Known rows, with every way that one mark hangs from another:
(Z_402 (Z_903 Z_530 Z_790 Z_913)): [ 10.4 -19.3 -14.0 -12.8   0.4  -9.7   9.2  -7.0 -14.0  12.6   7.9 -17.5
 -10.2  -2.5   3.1   5.9   3.7  -6.1  -9.8  -4.1   9.8  27.1]
(Z_449 (Z_402 Z_903)): [ -0.5 -10.5  -7.3 -13.3 -10.6  -1.1  10.6   3.9   6.4   9.9  15.1 -17.8
   4.0  -6.5   5.9   5.2  20.1  -6.3 -11.1  13.0   4.7   2.4]
(Z_530 (Z_833 Z_402)): [-10.0  -5.9  -2.6 -10.7 -13.7  -6.3   7.0  -2.2   6.4  19.1  10.0 -13.6
   8.7 -14.5   6.2   6.8  22.2   2.4  -4.4  28.5   1.2  24.4]
(Z_449 Z_530 (Z_790 (Z_833 Z_402)) Z_913): [ 10.2   4.9  -0.6  -9.2  -3.4  -4.7   4.1   7.2  13.5  15.2  18.5  -4.1
  -4.5 -19.6  -2.7   2.4  24.9   2.7   0.4  36.6   2.2  30.3]
(Z_833 (Z_402 Z_903) Z_913): [ -0.3 -14.5  -0.6 -14.3  -6.1  -0.2  12.1  -7.3  -1.0  13.3  13.9 -15.3
   0.1  -8.4   6.2   5.3  18.2  -7.0 -14.3   3.0   2.5   1.7]
(Z_449 (Z_402 Z_903) Z_530 Z_913): [ 13.5 -10.6  -7.7 -11.9  -4.7   0.7  15.7   6.4  11.8  13.7  17.0 -11.7
  -4.6  -9.5  -1.3   3.6  30.9  -2.5 -12.0  19.0  10.5   7.1]
(Z_530 (Z_833 Z_913)): [ -2.5  -9.9  -2.9 -10.0  -7.9  -7.7  13.9 -12.1   9.5  16.0   6.1 -16.0
   9.2  -9.4   5.3   8.6  18.7   0.6  -8.6   7.4   1.2  26.3]
(Z_833 (Z_402 (Z_903 Z_530 Z_790)) Z_913): [  6.6 -24.6 -13.0 -12.3  -2.3  -4.0   4.6  -3.5  -5.8  12.1   9.9 -11.7
 -13.1  -4.2   1.3   9.1  11.3  -7.6  -6.7   3.9   5.4  25.4]
(Z_833 (Z_402 Z_903)): [ -5.5 -10.8  -3.9 -13.9  -9.5  -0.9   8.8  -0.1  -4.4  16.2  15.2 -16.2
   4.3 -11.2   7.7   3.1  17.0  -5.0 -12.4  13.1   5.9  -3.9]
(Z_530 (Z_833 Z_402 Z_913)): [ -4.5  -9.7   0.5 -11.1 -10.0  -5.6  10.1  -9.6  10.3  16.4   8.8 -12.5
   4.8 -11.7   4.8   9.4  23.8   0.4  -6.1  19.3  -2.2  30.5]
(Z_903 Z_530 Z_913): [ 11.0 -12.4  -1.6 -12.5  -2.2 -10.8  12.7  -6.3 -12.3  15.7   8.8 -17.0
  -1.5  -7.1   7.9   3.2  13.8   0.5  -6.7   6.1   7.7  32.0]
(Z_903 (Z_530 (Z_833 Z_402 Z_913))): [  1.0 -15.5  -6.4 -10.4  -8.9  -7.5   9.3  -5.7   3.7  18.3   6.6 -11.4
  -4.6  -9.7   3.3   9.8  24.9   2.4  -2.9  23.9   0.9  46.4]
(Z_790 (Z_833 (Z_402 (Z_903 Z_530)) Z_913)): [  1.3 -13.8  -8.3 -13.0  -2.9  -6.6   6.9  -6.5  -2.7  16.3  11.8 -13.6
  -6.3  -7.2   3.4   5.9  17.6  -3.0  -7.3  20.2   2.6  27.5]
(Z_402 (Z_903 (Z_530 Z_833) Z_790)): [ -3.1 -17.9 -26.1  -9.3  -7.5  -9.5   6.4  -1.5  -2.6  17.9   4.3 -16.7
  -5.0  -6.0   0.1   9.5   9.2  -2.1  -6.9   9.1  10.6  32.0]
(Z_40 (Z_530 (Z_833 (Z_402 Z_903) Z_913))): [ -1.6 -16.1  -8.5 -13.0  -6.1  -2.8  14.1  -6.5   5.0  19.0   8.3 -11.5
  -3.7  -6.7   0.4   6.4  26.1  -1.4 -13.2  11.7   4.7  35.5]
(Z_903 Z_790): [  0.0 -13.0  -5.1  -9.8  -4.1  -7.7   2.9  -0.9  -0.2  12.2   9.7 -14.6
  10.0  -9.0   6.4   5.5   5.6  -3.5  -3.6   2.7   7.2  10.0]
(Z_790 (Z_833 (Z_402 Z_903) Z_913)): [ -4.1  -8.4  -1.6 -13.7  -4.2  -4.6   8.0 -10.1   3.5  14.4  14.0 -15.0
   3.3  -8.8   4.8   5.4  16.4  -5.0 -10.4  16.3  -1.1  11.0]
(Z_40 (Z_530 (Z_833 (Z_402 Z_903)))): [ -6.8 -12.6 -11.6 -12.5  -9.4  -3.6  10.7   0.7   1.3  22.1   9.5 -12.7
   0.4  -9.4   1.8   3.9  24.8   0.3 -11.2  21.0   8.6  29.4]
(Z_402 (Z_903 (Z_790 Z_833))): [ -6.0  -9.0 -14.0 -10.9  -2.5  -9.3   1.7  -4.5   1.1  13.5  10.9 -17.2
   7.9  -7.1   3.4   5.4   2.1  -5.5  -7.0   8.4   6.6   7.9]
(Z_40 (Z_530 Z_833)): [ -2.6 -10.1  -7.5  -9.8  -6.7  -8.6  11.4  -0.6   4.1  21.7   5.9 -13.1
   9.6  -9.5   4.3   3.6  21.8   4.5  -6.5  15.5   9.5  37.0]
(Z_530 (Z_833 (Z_402 (Z_903 Z_790)) Z_913)): [ -5.4 -16.3 -12.3 -11.5  -7.7  -4.5   6.6 -10.3   8.3  13.1   8.2 -13.2
  -4.0  -6.8  -0.5  12.1  13.6  -5.9  -9.2   8.8   0.3  25.9]
(Z_790 (Z_833 Z_402 Z_913)): [ -2.2  -6.0   6.0 -12.0  -4.0  -7.4   5.0  -9.1   7.0  13.9  13.0 -11.8
   8.5 -11.1   6.4   5.6  18.1  -1.1  -3.2  23.1  -3.2  23.0]
(Z_449 Z_913): [  6.9 -13.1   0.2 -11.1  -3.7  -5.4  14.7  -5.3   3.9  18.3  14.3 -14.8
  10.5 -16.1   6.1   2.6  18.9   3.1 -11.4   5.9   8.1  -3.0]
(Z_903 Z_790 Z_913): [  7.0 -11.3   0.2 -11.9  -0.6 -10.5   7.1  -9.9  -4.5  10.9   9.2 -15.8
   4.3  -6.5   6.1   5.7   4.3  -4.0  -5.8  -1.7   4.5  22.9]

Rows:
[  4.8 -18.6 -17.5 -10.7   2.2 -10.6   4.1  -8.3  -2.1  12.3   7.5 -14.9
  -6.0  -2.8   0.5   8.6   4.9  -5.5  -5.5   3.9   5.8  29.2]  (Z_402 (Z_903 Z_530 (Z_790 (Z_833 Z_913))))
[  2.2 -22.1 -23.0  -9.9  -3.9  -8.7   9.5  -8.9   0.7  14.8   3.1 -15.4
  -9.1  -3.0  -1.2  11.9  10.5  -3.9  -8.5   0.3   6.9  38.5]  (Z_402 (Z_903 (Z_530 (Z_833 Z_913)) Z_790))
[ 12.6   1.6  -9.3  -7.9 -10.5  -3.0  11.4  10.8  27.8  11.3  14.2  -6.1
  -7.9 -15.2  -6.2   8.3  33.6   3.2  -1.0  33.3   1.8  44.4]  (Z_449 Z_402 (Z_530 Z_833) Z_790 Z_913)
[  2.1 -12.0 -15.1 -12.7  -6.5 -10.5  17.1 -10.9  -7.8  19.4   5.7 -20.3
  -7.4  -6.0   3.3   6.4  16.1   0.0 -13.2   9.0   8.0  37.1]  (Z_402 (Z_903 (Z_530 Z_833) Z_913))
[  0.7  -7.1  -8.1 -12.9   1.2 -12.0   6.0 -13.2  -3.3  11.8  10.3 -18.7
   2.7  -4.9   3.2   5.3   0.8  -6.1  -9.2   4.7   4.0  20.1]  (Z_402 (Z_903 (Z_790 Z_833) Z_913))
[  2.9 -14.1  -4.3 -10.3  -3.2  -8.0  14.7  -7.7   8.1  18.6   4.8 -11.8
   5.6  -6.7   2.8   6.2  23.2   2.8  -8.2   5.5   5.5  43.6]  (Z_40 (Z_530 (Z_833 Z_913)))
[  0.1 -10.5  -6.3 -14.6  -6.0  -6.3  14.9  -8.0  -2.2  20.4   8.9 -14.0
  -5.2  -7.1   1.6   4.1  23.5   0.0 -13.5  15.9   5.8  42.5]  (Z_40 (Z_530 (Z_833 (Z_402 (Z_903 Z_913)))))
[  5.9 -10.5  -3.6 -11.5   0.2 -14.7  -1.6  -5.9  -5.1  14.2   9.7 -10.9
  -6.6  -7.6   2.5   6.8   8.6  -0.4   3.6  27.4   1.1  52.0]  (Z_903 Z_530 (Z_790 (Z_833 Z_402)) Z_913)
[ -0.8 -12.8 -10.7 -11.3   1.1  -8.6   5.1 -12.3   4.3  10.6   9.6 -16.0
   3.7  -4.6   1.9   7.8   3.4  -7.4  -8.9  -0.5   2.8  13.5]  (Z_402 (Z_903 (Z_790 (Z_833 Z_913))))
[  3.6 -14.2  -9.3 -10.7  -6.2 -12.8   3.6  -6.5  -2.0  16.3   5.6 -11.7
  -9.8  -8.1   1.0  10.4  14.0   1.2   0.9  23.8   1.8  59.9]  (Z_903 (Z_530 (Z_833 Z_402)) Z_790 Z_913)
[ 13.4  -5.6  -2.9 -10.7  -8.5  -1.7  10.5   7.9  20.3   6.7  19.2  -9.8
  -1.7 -16.0   0.5   6.4  23.5   0.3  -4.4  17.4  -1.3  14.9]  (Z_449 Z_402 Z_790 Z_913)
[ -4.6 -10.0  -4.2 -10.9  -9.4  -6.4   7.7   2.0   4.8  21.8   8.4  -9.6
   5.1 -11.7   3.7   4.3  26.4   4.2  -4.1  27.2   5.8  41.2]  (Z_40 (Z_530 (Z_833 Z_402)))
[  1.6  -9.1   1.4 -15.9  -6.1  -3.7  13.1  -9.0  -8.6  14.5  14.8 -17.6
  -1.4  -8.8   7.3   2.9  15.9  -5.7 -14.7   8.8   3.4   8.7]  (Z_833 (Z_402 (Z_903 Z_913)))
[  1.2 -20.8 -16.1 -11.9  -5.5  -4.7   1.3   4.0  -9.5  14.8  11.1 -12.8
  -8.7  -7.1   2.8   6.7  10.0  -5.8  -4.9  12.9   8.9  19.4]  (Z_833 (Z_402 (Z_903 Z_530 Z_790)))
[ 10.0   2.0  -6.5  -8.5 -10.4  -2.9   9.5   7.5  25.8   5.6   9.8  -7.3
  -8.7  -7.6  -3.8  10.9  29.8  -2.7   1.0  25.7  -2.9  57.4]  (Z_449 Z_402 (Z_530 (Z_833 Z_913)) Z_790)
[  8.3 -10.6  -7.1 -10.4   2.6 -17.0   2.1  -8.3  -5.9  13.7   7.0 -14.4
  -2.1  -5.3   3.3   6.1   3.8  -0.1   1.2  15.7   4.6  48.2]  (Z_903 Z_530 (Z_790 Z_833) Z_913)
[ 16.7  -1.7  -3.0  -9.0  -2.8  -2.5  12.0   7.3   8.4  13.8  15.7  -8.0
  -3.4 -16.7  -0.8   1.7  22.2   1.0  -5.5  11.3   8.7  17.3]  (Z_449 Z_530 Z_790 Z_913)
[ 15.2   5.4  -3.9  -8.6  -4.2  -4.9   6.3  11.5  24.9   8.9  18.4  -5.6
  -4.3 -14.8  -4.3   4.6  27.8   1.7   2.1  36.9   0.8  35.9]  (Z_449 Z_402 Z_530 (Z_790 Z_833) Z_913)
[  1.0 -14.0  -0.9 -11.2  -5.8  -5.8  10.9  -5.5   8.5  19.0   7.3  -8.4
   1.3  -8.9   2.2   6.7  27.7   2.6  -5.7  18.2   1.7  46.9]  (Z_40 (Z_530 (Z_833 Z_402 Z_913)))
[  5.2   1.8  -2.4  -9.0  -9.5  -2.7   7.5   3.0  14.4  11.6  10.0  -5.7
  -8.7 -12.2  -2.2   8.4  26.7  -1.7  -0.2  25.1  -1.4  51.1]  (Z_449 (Z_530 (Z_833 Z_402 Z_913)) Z_790)
[  6.2 -12.8 -15.5 -12.2   2.5 -14.1   5.1  -9.5  -9.8  13.9   8.0 -17.4
  -7.0  -3.1   1.6   5.9   2.1  -4.2  -6.0   8.5   7.2  36.4]  (Z_402 (Z_903 Z_530 (Z_790 Z_833) Z_913))
[  3.4 -16.5 -20.6 -11.4  -3.7 -12.2  10.6 -10.5  -6.5  16.3   3.9 -18.1
 -10.5  -3.7  -0.1   9.6   7.7  -2.7  -9.2   5.6   7.9  44.1]  (Z_402 (Z_903 (Z_530 Z_833) Z_790 Z_913))
[  0.8  -4.9   3.1 -12.2  -1.1 -12.5  -0.8  -9.6   1.3  12.0  12.1 -12.2
   3.4  -9.2   4.2   6.4   7.0  -2.3   0.3  24.2  -2.3  35.8]  (Z_903 (Z_790 (Z_833 Z_402)) Z_913)
[  5.1 -20.1  -7.4 -13.7  -4.8  -2.2  11.3  -3.8  -7.3  15.0  11.6 -13.9
  -9.5  -6.5   4.8   5.9  19.7  -4.8 -11.1   7.5   5.3  18.2]  (Z_833 (Z_402 (Z_903 Z_530)) Z_913)
[  2.3  -9.9  -4.0 -12.0  -8.8 -11.0  10.1  -7.0  -3.8  19.8   7.2 -13.9
  -6.2 -10.3   4.4   7.4  22.0   3.7  -3.4  28.2   1.8  53.7]  (Z_903 (Z_530 (Z_833 Z_402)) Z_913)
[ -4.1 -10.8 -10.0 -13.0  -7.6  -7.9   7.5 -11.5   0.8  14.6   8.9 -15.9
  -5.6  -7.6   0.7   9.6  11.0  -4.8  -9.7  13.9   1.1  31.8]  (Z_530 (Z_833 (Z_402 (Z_903 Z_790 Z_913))))
[-10.8 -12.2 -15.5 -11.0 -11.0  -5.2   3.2  -2.7   4.2  16.2   9.3 -14.4
   0.2  -9.8   0.9   9.5  12.2  -4.4  -7.4  17.7   3.8  20.2]  (Z_530 (Z_833 (Z_402 (Z_903 Z_790))))
[  4.3   0.7  -0.3 -10.4  -5.6  -5.7   4.4   1.0  13.4  13.9  19.7  -8.2
   1.1 -21.3   0.7   3.9  18.8   3.2  -2.1  29.6  -2.8  19.0]  (Z_449 (Z_790 (Z_833 Z_402)) Z_913)
[ -5.3  -6.5  -5.0 -14.4 -10.4  -6.1  14.1 -12.1  -0.6  17.7  10.6 -18.4
  -1.8  -9.9   4.1   6.6  19.0  -2.1 -14.0  18.1   1.5  25.6]  (Z_530 (Z_833 (Z_402 (Z_903 Z_913))))
[  4.7 -15.8 -14.7 -12.6  -9.3  -3.1   9.9   7.8   0.0  11.6  12.7 -16.4
  -5.4  -4.6   4.5   6.0  21.5  -4.1  -8.2  16.6   7.8  18.0]  (Z_449 (Z_402 (Z_903 Z_530)))
[ -0.9 -10.4   0.5 -10.7  -1.1  -9.1  -2.0  -8.4   8.5  10.8  11.2  -9.7
   4.5  -8.8   3.0   8.6   9.9  -3.8   0.8  19.5  -3.5  29.6]  (Z_903 (Z_790 (Z_833 Z_402 Z_913)))
[  6.1  -9.0  -2.4 -15.4  -6.9  -3.9  14.9  -4.2   2.8   8.2  14.7 -19.2
  -1.3  -4.1   5.4   5.4  18.4  -6.5 -13.4   8.9   1.8  14.2]  (Z_449 (Z_402 (Z_903 Z_913)))
[ 12.5 -16.9  -6.4 -11.3   0.7 -12.4   6.0  -5.9 -10.3  12.6   6.8 -14.6
  -5.0  -4.8   4.5   6.5   5.6  -2.0  -2.6   2.4   7.6  38.1]  (Z_903 Z_530 Z_790 Z_913)
